Every row comes from one small tree of marks. The marks that hang from a mark follow it in brackets, in the order of their numbers. Every link used is in the known rows. Which tree was each row made from?
Known rows:
K714[K811[K229] K937[K220[K266 K504]]]: [ 14.4   5.7   5.0   1.1  26.3  -7.6 -12.9   6.5  -3.5   2.8 -10.9  -4.5
 -15.3  25.6  -1.3  19.6   7.9  -8.0 -22.8  -9.8  -5.7  -6.4  -5.4  25.6
 -19.0]
K504[K714[K811 K937]]: [-22.4   2.1  22.7 -12.4 -16.7  -0.4   2.2  -4.7   1.9  21.0 -11.8  -4.7
  19.1  -7.4   5.5   7.4 -11.9  51.4  14.5  13.8  -6.5 -14.6  -5.9  -1.1
  23.9]
K220[K266 K504[K714[K811 K937]]]: [ 14.5  12.5  24.2  20.2   6.0   4.9  -5.9  -1.8   3.1   4.8  -8.6  -9.7
 -19.6  22.9   8.5   4.7  19.5  22.4  11.3  -1.4  -8.0 -22.0 -12.9  27.1
   0.8]
K229[K811]: [-42.1   9.5  11.3   0.3 -18.7  -3.5  12.2 -14.3  -2.6 -17.1 -23.1 -11.4
  15.0 -29.0   1.0 -16.8 -32.2  64.2  -6.8  10.5  11.3 -10.6 -22.3   3.6
  24.4]
K220[K266 K504[K714[K811[K229]]] K937]: [  6.9   6.8  -3.1  19.4  25.4   8.1  -2.9  -3.2  -7.2  -8.4   6.2 -13.7
 -29.2  40.1  -6.9  31.3   3.8 -33.9   2.4  20.5  -0.1  -1.4  -1.4  12.5
  -9.1]
K220[K266 K504 K937[K714]]: [ 27.4  -4.6 -33.9  38.8   3.7   1.0   4.5  -8.9  -4.8 -34.1  -2.7  17.5
 -17.5   9.9   5.2 -30.2  19.4 -14.2  -3.7 -15.7  23.0   5.8  -0.9   6.5
 -12.3]
K714[K811]: [-44.4  -0.6  19.1 -12.3 -11.3  -1.5  13.3  -8.0  -5.3  -6.0 -18.2  -2.4
  13.4 -23.2  17.3 -22.7  -4.3  50.6  18.9  16.1 -12.8  -8.0 -13.8   2.5
  15.0]
K714[K504 K811[K229] K937[K220]]: [ -0.1  -4.2  21.8 -42.9   1.4  -6.7 -20.5  14.9  11.6  31.1  -2.3  -6.4
  16.2   4.3  -5.7  26.2  -2.1  10.1 -17.1  -3.0 -28.4  -7.0  19.1  -5.2
  -3.4]
K266[K220[K504 K937[K714]]]: [  3.6  -9.2 -35.8  21.8 -10.3   4.3  15.7   6.4  -8.7 -13.6   5.9   8.4
   6.1 -22.9  -2.4 -15.2  10.4 -45.3 -13.4 -15.7  24.4  10.4  10.0  -6.9
  -6.4]
K937[K220[K266 K504] K714[K811[K229]]]: [ 26.9  -2.9 -16.6   3.9  33.3  -1.7  -3.4  -9.1   3.2  -9.9  11.3  10.5
  -9.1  10.4   0.3  -0.9  -7.0 -45.5  -9.7 -13.5  17.8  16.7 -12.3   0.5
 -16.8]
K220[K504 K937]: [-17.9  -8.2 -18.2  22.7   3.2   9.6   9.7   0.0 -16.7 -20.0 -19.8  -0.2
  -1.5   3.7   0.2  -3.2  15.7 -13.5  -9.1  13.1 -11.4  -6.5   3.6  10.8
  -1.2]
K220[K504[K714] K937]: [ -2.3 -10.2 -15.8  28.9   2.1  16.4   7.9  -4.1 -19.9 -11.2 -16.7  -2.0
  -7.9   4.9  -9.7  12.9  -1.3 -29.1   5.5  12.1  -3.8  -9.0  -2.0  -2.5
   5.6]
K937[K220]: [-27.9 -13.8 -16.0   0.5  -9.6   1.8   7.5  -8.3 -19.1 -16.1 -30.9  29.7
   6.3 -38.6   3.2 -17.3 -31.1  20.2  -2.0   8.2  -2.4  -1.9 -24.9  -9.9
  12.5]
K504[K714]: [-18.0  -6.0  -8.6  17.2 -20.2   5.5  14.2 -22.9 -11.4  -4.6 -26.2  13.1
  10.8 -32.3   5.1  -0.9 -28.6  27.8  13.9  17.8  -5.3 -15.5 -21.2 -24.0
  31.9]
K714[K811 K937[K220[K266]]]: [-10.9   5.7  17.2  -9.8  -2.3  -7.0 -10.4   4.5  -4.5  -8.4 -17.6  19.3
  -9.1   0.9  11.6 -17.7   1.6  57.3   1.2  -3.2   0.7  -1.8 -29.3  26.0
  -9.8]
K504[K714[K811[K229] K937[K220[K266]]]]: [  9.7   4.4   6.8  -3.0   7.9  -4.9 -15.9  -4.4  -7.2   8.3  -6.4  16.1
 -10.9  12.2  -5.1  27.6 -29.9  22.0  -2.9  11.0   6.0   0.8 -23.0   1.5
   7.5]
K220[K504[K714[K811]]]: [-16.6   0.3  18.0  10.8   8.9  12.1   8.0  -9.2  -7.3   7.7  -9.5 -18.6
   2.4   0.3   4.0   5.9   0.1 -16.1  18.4  10.8 -17.8 -16.2  -8.5   3.4
  14.1]
K714[K811[K229]]: [-34.0   1.6   1.1 -14.4  -0.8  -5.7   9.7 -12.9  -3.4  -1.5  -7.4  -7.0
  16.6 -19.9   5.5   6.7 -16.1  29.4  -1.8  25.9  -9.6  -4.8   0.2 -10.3
  17.8]
K220[K266 K504[K714[K811]] K937]: [ -0.5   5.9   8.7  28.9  13.1  14.0  -1.2   0.9  -7.7 -16.0  -3.1  -6.8
 -32.8  38.2   0.2   2.0  16.6 -10.4  20.8   9.5  -3.4  -2.1 -13.0  23.0
 -12.1]
K504[K714[K811[K229] K937]]: [ -7.3   1.8  11.3 -14.2  -7.4  -7.2  -1.9  -8.1  -2.3  25.5  -5.4  -7.5
  20.1  -4.3  -4.0  35.1 -21.5  31.4   0.8  25.3  -7.0 -10.2   3.4 -13.8
  27.4]

Write each row's tree:
[ -6.7   9.3  23.0   5.4  -7.6   2.7   1.2  12.6   1.0  27.0  -3.5 -16.7
   7.5  -9.0   1.7  14.2   7.2 -11.8   0.9  -4.2  -8.6 -19.1   0.7   8.4
  10.0]
K266[K220[K504[K714[K811 K937]]]]
[-16.8  -7.8  -5.5 -19.4  -8.9   2.9  10.5   0.1  -2.4  -8.4   8.3  12.1
  20.3 -13.1   6.7 -25.8  -5.9  23.7  13.3   6.3  21.2  23.8   6.1  -4.0
  -1.4]
K220[K937[K714[K811]]]
[ 19.9   6.2  23.2 -24.7   4.8 -12.0 -24.3  12.1  13.5  12.7   0.8   0.2
  -9.1  20.4  -1.6  12.4   5.4  23.3 -19.8 -11.1 -20.0  -7.2   3.6   8.8
 -12.9]
K714[K504 K811[K229] K937[K220[K266]]]
[ 16.7 -14.0 -13.6 -16.0 -16.3   1.2  -5.0  -4.6   7.0   1.9  -6.1  24.6
  18.1 -34.6  -1.9 -25.9 -16.6  -8.4  -1.8 -23.7  -3.0   3.4  -0.5 -30.8
   5.4]
K937[K220 K714[K504]]
[ -1.4   0.2  19.5 -31.4 -15.4  -0.8   2.7  -1.9  22.2  12.8  14.5  -5.1
  25.1 -23.7   5.7 -29.9  15.1  21.0  16.0 -16.3 -10.4  -1.4  17.2 -18.7
   5.6]
K937[K714[K504 K811]]
[ -1.5  -2.2   8.1 -23.3 -25.0  -4.1  -0.7  23.2  16.7   8.5  23.4  -3.7
  14.1 -18.6  -2.9 -21.7  20.2 -10.3   3.9 -17.8   5.3  19.0  25.2 -13.9
 -12.9]
K266[K220[K937[K714[K504 K811]]]]
[  3.0   6.4  18.9   6.3  18.5   2.9  -9.6  10.7  -4.0  -7.3 -17.2   3.0
 -20.5  19.8   8.2  -9.6  20.6  10.1  -8.6 -16.3 -10.7 -13.5 -20.6  40.6
 -21.8]
K714[K811 K937[K220[K266 K504]]]
[ 23.4  14.1  11.9  18.1  16.4  -3.5  -9.3  -6.5   1.5  13.9  -3.1 -16.0
 -14.4  34.4  -0.4  33.9   6.2   1.9  -7.1   9.0  -7.1 -19.8   1.8  13.0
   4.0]
K220[K266 K504[K714[K811[K229] K937]]]
[ 11.9  -6.9 -19.4  -2.5 -32.3  -1.9   5.6  15.2   8.6  -0.1  14.1  11.3
  12.3 -26.9  -7.8 -23.7  12.0 -11.0  -3.6 -24.5   9.0  12.5  22.8 -24.4
   0.4]
K266[K220[K937[K714[K504]]]]
[ 27.2   1.8  -3.6 -15.5  -0.4  -5.3 -10.0   0.4  20.4  -1.4  31.8  -0.9
  -7.3  22.8  -5.8  -3.4  14.9  -1.3   0.3  -3.3   9.6  17.9  23.0  -7.0
 -12.9]
K220[K266 K937[K714[K504 K811[K229]]]]
[  6.0   5.1   8.9  -1.6   1.8  -5.9  -3.3   8.5  -0.3  32.3   3.1 -22.9
   9.8  -4.2  -7.2  45.5   0.0 -31.5 -14.8   5.8  -6.8 -17.1  13.9  -2.6
  13.7]
K266[K220[K504[K714[K811[K229] K937]]]]
[ 13.2   2.4  -2.0  17.6  28.7   5.3  -6.6  -4.3  -9.8  -4.7  -3.0   2.5
 -27.6  23.3  -7.2  27.7 -20.1 -48.3   1.0   7.7  -4.0   0.2 -24.4   4.4
  -9.8]
K937[K220[K266 K504[K714[K811[K229]]]]]
[-19.6  -1.5 -20.6  27.8  -6.7  -0.5  13.5  10.9 -16.4 -16.1 -13.9  -3.8
  -5.4 -15.0  -0.3  -9.0  11.0 -34.1 -16.0   1.3  -5.4  -4.3   1.6   6.8
  -6.2]
K266[K220[K504 K937]]
[ 10.2  -6.4   0.2 -36.3  -3.3  -6.3  -6.7   5.6  13.6  14.4  27.0  -8.7
  19.4   8.9 -10.6   8.9   4.6  -9.6  -1.0   3.1   2.5  16.9  38.5 -21.5
  -5.7]
K220[K937[K714[K504 K811[K229]]]]
[ 18.2   6.6  11.7 -12.2 -10.8  -0.4  -4.4   5.2  20.1  -9.3  22.5   6.0
  -9.6  15.8   3.8 -34.7  26.4  21.1  15.8 -15.0   7.8  15.9  11.4   7.8
 -16.7]
K220[K266 K937[K714[K504 K811]]]
[ 31.7  -0.4 -19.0  11.9 -18.7  -3.2  -2.5  -0.6  12.0 -21.0   7.7  19.9
  -8.9   3.4   0.7 -35.8  21.5  14.9   1.2 -20.9   9.6   7.3  11.4  -6.8
  -6.6]
K220[K266 K937[K714[K504]]]
[  1.3 -10.9   9.9 -37.4  -6.8   3.2  -5.9   5.8  11.2  13.5   7.8   6.9
  19.2 -22.7   0.8 -23.3  -7.0  -3.7  11.1 -22.3  -4.1  13.0  -2.7 -16.2
  -7.2]
K937[K220 K714[K504 K811]]
[ 11.8  -1.3   7.9 -35.9  -7.0  -9.7  -1.7  -7.1  23.0  20.0  18.5  -9.5
  27.0 -12.9  -0.7  -3.5  -0.8  -1.7   0.6  -4.5  -6.0   3.9  27.1 -30.4
   9.6]
K937[K714[K504 K811[K229]]]
[  3.9  -1.7 -23.9  -6.5  10.6  -2.6   9.5  15.1   0.2   4.8  26.2 -10.9
  11.6  -0.7  -9.1  11.3   4.5 -61.2 -18.6  -5.5  23.4  22.2  27.6 -10.9
 -12.1]
K266[K220[K504 K937[K714[K811[K229]]]]]
[  8.2   3.0 -18.8  -0.7   4.7  -8.6   3.4 -10.4   2.3 -18.0  21.9  15.8
  -1.4  12.8   0.5  -9.8  -7.3  10.6   2.1   9.9  33.5  27.0   4.8  -3.3
  -3.4]
K220[K266 K937[K714[K811[K229]]]]
[  0.2   1.3 -18.3  43.0   7.0   4.4   5.5  -5.2 -13.2 -33.0 -16.8   8.5
 -28.6  15.1   5.1 -16.5  25.3   0.2  -5.1  -1.4  -4.5  -6.7  -7.0  25.8
  -9.9]
K220[K266 K504 K937]
[-21.9   3.0   7.8  13.1  -1.7  11.5   8.8  19.0 -10.8   3.2   3.4 -17.7
  -7.0  -0.1  -6.3  12.3   5.0 -41.0  10.0   8.6  -3.2   2.2  -2.6   6.2
  -6.5]
K266[K220[K504[K714[K811]] K937]]
[ 21.9   3.4 -16.9  10.8  22.1   0.3  -0.3  -5.7   2.5 -16.8  21.0   0.8
 -11.0  29.5  -2.2   1.4  13.6 -27.8  -7.0  -1.3  22.9  17.7  14.4   9.3
 -18.1]
K220[K266 K504 K937[K714[K811[K229]]]]
[ -7.5  -7.2   3.2 -20.9   1.6  -2.0 -11.1   2.1 -12.6  27.0  -6.3   4.8
  10.6  -1.9 -11.2  41.0 -37.1   5.4  -6.2  15.1   0.7   2.9 -10.3 -16.9
  13.3]
K504[K714[K811[K229] K937[K220]]]
[ -9.3   0.9 -10.1   7.6   8.3   5.7   5.2  12.8  -9.9   5.3  13.6 -19.9
  -8.4   7.8 -15.4  42.0  -7.7 -65.6  -6.2  15.5   3.8   0.7  10.4  -5.0
  -3.2]
K266[K220[K504[K714[K811[K229]]] K937]]
[ 16.1  -4.7 -32.1  16.5  -7.6  -1.4   6.0 -16.8  -6.3 -26.1 -12.2  46.6
  -5.1 -28.9   6.3 -42.9 -21.6  17.3  -0.2 -17.9  28.9  13.8 -36.3 -11.1
   3.2]
K937[K220[K266] K714]
[ -5.2   7.5  27.5 -38.0  -9.2 -13.4 -13.8   6.5  22.7  32.8   1.5 -23.5
  22.3   5.4   0.4  22.9  14.0  41.1 -11.4   3.6 -31.0 -16.6  29.6  -5.4
   9.7]
K714[K504 K811[K229] K937]
[  0.9  10.3  19.6  27.9  11.4   7.7   6.6 -10.4  -0.5  -9.7  -7.2  -7.9
 -23.4  14.3   9.7  -5.6  10.7  -1.5  24.4   3.3  -9.9 -17.2 -23.0  17.8
   1.0]
K220[K266 K504[K714[K811]]]
